Known rows, with every way that one mark hangs from another:
{guze genobit}: [  7   8   4   3   5 -21   3  -5   3  11  12  -4   4   7  14  -3  -2  12
  -1   7  -5  -2  -9   8  -5  -3  -8 -16]
{guze {genobit {gedok {tulaz ziri}} {rikan zuke}}}: [ -1   2   9  14   9 -14  12  -7  -4  -4  21  -6  -1   6  16   4   5   7
  -3  -8   3   8  -9   6  -4   1   0 -20]
{genobit gedok guze}: [  1  -4  10  34  -7   1  12  -8  -6   9 -16 -18 -15   2  -6  17   4   0
  -4 -22  13   1   5  -4   2  -9  14  -4]
{zuke rikan vedu vupo}: [ 10  14  -9  -4  23 -20  -7  19  14  12  -2  10  18   7  -1  17   1   9
   8  17   4   6  -6   0 -40  17   9  38]
{vupo rolas {zuke {rikan genobit} vedu}}: [  3  29   0  -5   6 -20  -1   7  -2 -17 -13  29  13   4  20  19  10  17
   6 -15  -6   6  33  -2 -24  -1 -22  20]
{guze {genobit {gedok tulaz} {rikan {zuke vupo}}}}: [  1   0  11  23  12 -17  13  -6  -6  -1  19  -7   3  12  15   2   5   9
  -1  -5   3   5 -14   1  -5  -3   5 -14]
{vedu {zuke {vupo rolas}}}: [ -7   6  10   6  -1   6   7  -3  -5 -13   7   3  19  12   5   3  -4  -3
  -8  -6   3  -1   9  -2 -11  -3   8  11]
{zuke vupo}: [  9  -6  -6   2  10  -5  -4   1   5   8   3  -8  13  12   0   1   0   3
  -5   5  -4  -2 -12  -3  -8   6   9  10]
{vupo rolas {zuke {rikan {genobit guze}} vedu}}: [  2  31   1  -1   3 -21   1   5  -3 -16 -20  28   9   3  19  24  10  16
   4 -20  -5   5  32  -2 -23  -2 -20  17]
{zuke {vupo rolas}}: [ 10   2   1   7   6  -9  -4   4   1  -1  -2  -9  18  13   8   7   0   6
  -8  -5  -9  -3  -5 -12 -15   0   6  11]
{genobit {gedok {tulaz ziri}} guze}: [ -2 -11  12  31  -3   4   8  -6   0  -1 -16 -19 -13  -2  -4  22  -1  -7
  -3 -22   3   5   8   6  -5   2  10 -16]
{tulaz gedok ziri}: [ 23  -1 -11 -32   4  16 -12   4  18   0   8 -12   4  -7  16  10   6   4
 -16  -5   2  13   2  23 -10  30  -3 -14]
{vupo rolas {zuke rikan vedu}}: [  2  30   7  -1   8 -18  -2   5  -1 -14 -19  28  12   3  18  23   8  14
   2 -13  -3  10  31  -4 -20  -2 -15  20]
{rinad rolas}: [  3   0  13  17  -7   0 -13   8   2  -2   0  -5  -4   0  12  -2   2   7
   6 -12  -1   4   1  -7   2  -1   0   2]
{rikan {genobit gedok guze}}: [  1  -4  -8  15  -8  -4  11  -3  -6   0   0 -11  -8   2   0   5   7   5
   7 -21   2  -8   9   2  -8  -3  -4  -2]
{saku {gedok genobit {tulaz ziri}}}: [ 12  -5   6   1  -4 -11  -8  -4  12  -1  -2  -9  -1   3   9  14  -2 -19
  -6  -4 -13   5  15  14 -17   5   9 -15]
{vupo rolas {zuke {rikan {genobit gedok}} vedu}}: [  4  26   2   2   7 -19   1   5  -4 -14 -12  24  12   5  20  21  11  18
   8 -18  -3   7  36  -4 -25  -3 -18  22]
{gedok {genobit guze {rikan zuke}} tulaz}: [-26  11  16  20  -3  -2   3   4   0 -13 -23   3 -10   6  -2  18  -4 -26
  -7 -17 -12   2   0   0   6   6   5 -32]
{ziri tulaz}: [  0  -2   8  12   5  11  -8  16  -3  -7 -12  14  -2  -3  -1   2   4   3
  -6   1  -6   9 -15 -15   1  -1   2  -5]
{genobit rikan}: [ -3   1  -1  -4   6   4   9   4  -9 -12   7   6   0   1  -1   4   1   0
  -4  -6   6   6  -9  -7  16  -2  17  -3]
{ziri {tulaz gedok}}: [ 14  -2   9   5   6  19 -12  19   2  -7 -12   9  -1  -5  11   7   9   7
 -11  -2  -3  13 -15  -8  -3   9   4  -9]
{ziri {tulaz {gedok genobit}}}: [  9   5  11   6   6  16 -17  20   5  -1 -17   5   0   0  10   9   7   1
 -13  -2  -7  11 -10  -9  -1  11   3 -17]
{ziri {tulaz {gedok {genobit {rikan zuke}}}}}: [  4   7  12   5   5  18 -13  21   1  -7 -14  12  -3  -1  10   9  12   0
 -16  -7  -3  15 -16 -11   2  11   3 -16]
{vedu {zuke rikan {vupo rolas}}}: [ -8  11  11   6   9  -1   9   3   0 -11   3  10  27   9   4   7  -6  -5
  -9   0   4   1   8  -6 -22  -6  10  28]
{gedok genobit tulaz}: [-15   4  14  14   3  -4 -11   6   8  -3 -16  -7   2   6   3   8 -11 -22
   4   1 -22  -4  12   4  -4   7  -2 -27]
{genobit {gedok tulaz} guze {rikan {zuke vupo}}}: [-11  -8  14  40   1   4  22  -4 -13 -14 -10  -5 -13   6  -5  22  10  -8
  -8 -31  14   9 -11  -9   4  -3  23  -7]
{ziri {tulaz {gedok {genobit rikan}}}}: [  8   5  10   4   8  17 -14  22   2  -5 -15   7   0   0  10  10   7   1
 -14  -4  -5  13 -14 -11   4  10   9 -17]
{vedu {zuke {rikan {genobit guze}} {vupo rolas}}}: [ -9  12   5   6   5  -3  13   3  -1 -12   2  10  24   9   4   9  -4  -3
  -8  -7   2  -4   9  -3 -26  -5   4  25]
{vedu zuke}: [-14   4  10   1  -5  12  10  -6  -5 -12   9  10   5   3   0  -1  -4  -8
  -3  -3   9   1  13   7  -1  -3   4   4]

Rows:
[  2   9  -8  -8  13 -10   3  -3   3  -4  -5  24  10   4   9   4   6   6
   0  -2  -4   3  18   3  -4  -3 -15  16] : {vupo {zuke {rikan genobit}}}
[ 10  14  -6 -26  -2  13 -10   5  17   1  -4 -11  -4  -1  12  20   8  -7
 -26 -18   3  14   0  19   0  32   2 -28] : {tulaz {gedok {genobit guze {rikan zuke}}} ziri}
[ -7   8   2   6  -4  -6   2   0   0  -7   1   8   5   8   6   0  14   1
 -10 -12   1   2  -9  -9 -17   3 -12  13] : {rikan {zuke {vupo rolas}}}
[ 16   9  -8 -33   5  14 -15   8  18   2   5 -15   4   1  15  15   3  -4
 -21  -8  -2  13   3  19   0  32   5 -25] : {tulaz {gedok {genobit rikan}} ziri}
[  9   6 -12   4  23 -20  -3  19  10   6   5   4  19   8   3  16   5  11
  19  10  -1   1   4   3 -50  18   3  38] : {zuke {rikan {genobit {gedok tulaz}}} vedu vupo}
[  6  -2   5   0  -4  -9  -2  -4   7 -10   2  -1  -4   3   9  15   3 -20
  -9 -10  -8  10   9  11 -11   5  11 -15] : {saku {gedok {genobit {rikan zuke}} {tulaz ziri}}}
[ -8   7   0   1   3   0  10   3 -10 -18   8  11   3   6   3   4  11   1
 -11 -14   7   8 -15 -13   4   0   8   6] : {genobit {rikan {zuke {vupo rolas}}}}
[-21   8   6  -4   4   2  -7   6   8 -15  -2   0  -1   3   2  11  -4 -24
  -7  -8 -16   8   4   8   0  19  -2 -31] : {gedok {genobit {rikan zuke}} {tulaz ziri}}
[  3   9  12  10   2  17 -10  20   1  -6 -20  11  -7  -1   8  13  11  -1
 -19 -12  -1  14 -16 -11   4  11   5 -19] : {ziri {tulaz {gedok {genobit guze {rikan zuke}}}}}
[ -2 -15   8  14  11  11  11   0  -9 -16  11 -12  -1   0   1  13   1  -4
   1 -14   6  12   3  -1   6   4  23  -9] : {genobit {gedok {tulaz ziri}} rikan}
[ -8   2   2   5  11   1  12   1   0  -5  13   5  23  10   0   1  -3  -4
  -1   2   8  -2   9   0 -23  -2   8  29] : {vedu {zuke {rikan {genobit gedok}} vupo}}
[  8  -2  10  16   9 -17   4  -8   3   8  15 -17   3   6  16   3  -2   9
   2   1  -5   2   0  12 -12   0  -4 -21] : {guze {genobit {gedok {tulaz ziri}}}}
[-23  11   8   5  -2   0  -2   4   7 -13 -16  -1  -9   3  -2  21  -4 -27
 -13 -17 -13   7   1   9   3  17   1 -37] : {gedok {genobit guze {rikan zuke}} {tulaz ziri}}
[ -9   5   6   2  12   2   9   1   3  -4   6  10  23   9  -2   3  -7  -7
  -7   7   8   1   3   0 -18  -1  11  27] : {vedu {zuke rikan vupo}}
[ -3  10 -10   9  -7 -12   3   5  -4  -9  16   4   1   9  11   3  24  14
  13 -20   5  -1   8  -1 -39  12 -21  21] : {rikan {genobit gedok} {zuke vedu {vupo rolas}}}
[ -5  17   0   3  -5 -10  -3   6   2  -7   1  14   0   6   6   8  17   6
   0  -9   5   6  -3  -3 -28  13 -14  16] : {rikan {zuke vedu {vupo rolas}}}
[ 10  -2   6   5  -5 -11   0  -4   7  -6  -8  -7  -7   3   6  23  -1 -21
 -11 -14  -9   8   9  11  -7   4  19 -21] : {saku {gedok {genobit guze rikan} {tulaz ziri}}}
[  9  22  -2   0  19 -24  -6  21   9   3  -8   9  24   7   7  23   2  13
   5   6  -1   5   1  -9 -46  12   6  39] : {zuke rikan vedu {vupo rolas}}
[ 15  11  -7 -27   1  12 -11   7  18   3  -5 -16  -2   0  12  21   3  -5
 -25 -15   0  13   2  19   2  30   7 -30] : {tulaz {gedok {genobit guze rikan}} ziri}
[  8  23 -11   1  13 -28  -1  22   8   0  -9  10  20   7   7  25   5  15
   8  -4  -4  -1   3  -5 -51  12  -2  36] : {zuke {rikan {genobit guze}} vedu {vupo rolas}}
[-14   6   6   4   4   5  15   0  -3 -11  11  11  14   1   0   1  -3  -6
   2  -2  10  -1  17   3 -17  -6   2  22] : {vedu {zuke {rikan {genobit gedok}}}}
[ -9   5 -15   4 -10  -8   9  -1   0  -6   3  10  -5   7   1  -1  17   2
  -5 -19  -1  -6 -11   2 -20   8 -21   7] : {rikan {genobit guze} {zuke vupo}}
[ 10  21 -12  -5  17 -27  -5  23   8  -1   1  11  26   8  10  18   5  17
  11   3  -6   0   5  -6 -53  14  -4  40] : {zuke {rikan genobit} vedu {vupo rolas}}
[ -5 -10  11  28   3   9  18  -3 -10 -14  -9 -14 -13  -1  -5  26   0  -7
  -6 -28   9  11  -1   0  11   0  27 -18] : {genobit {gedok {tulaz ziri}} guze rikan}
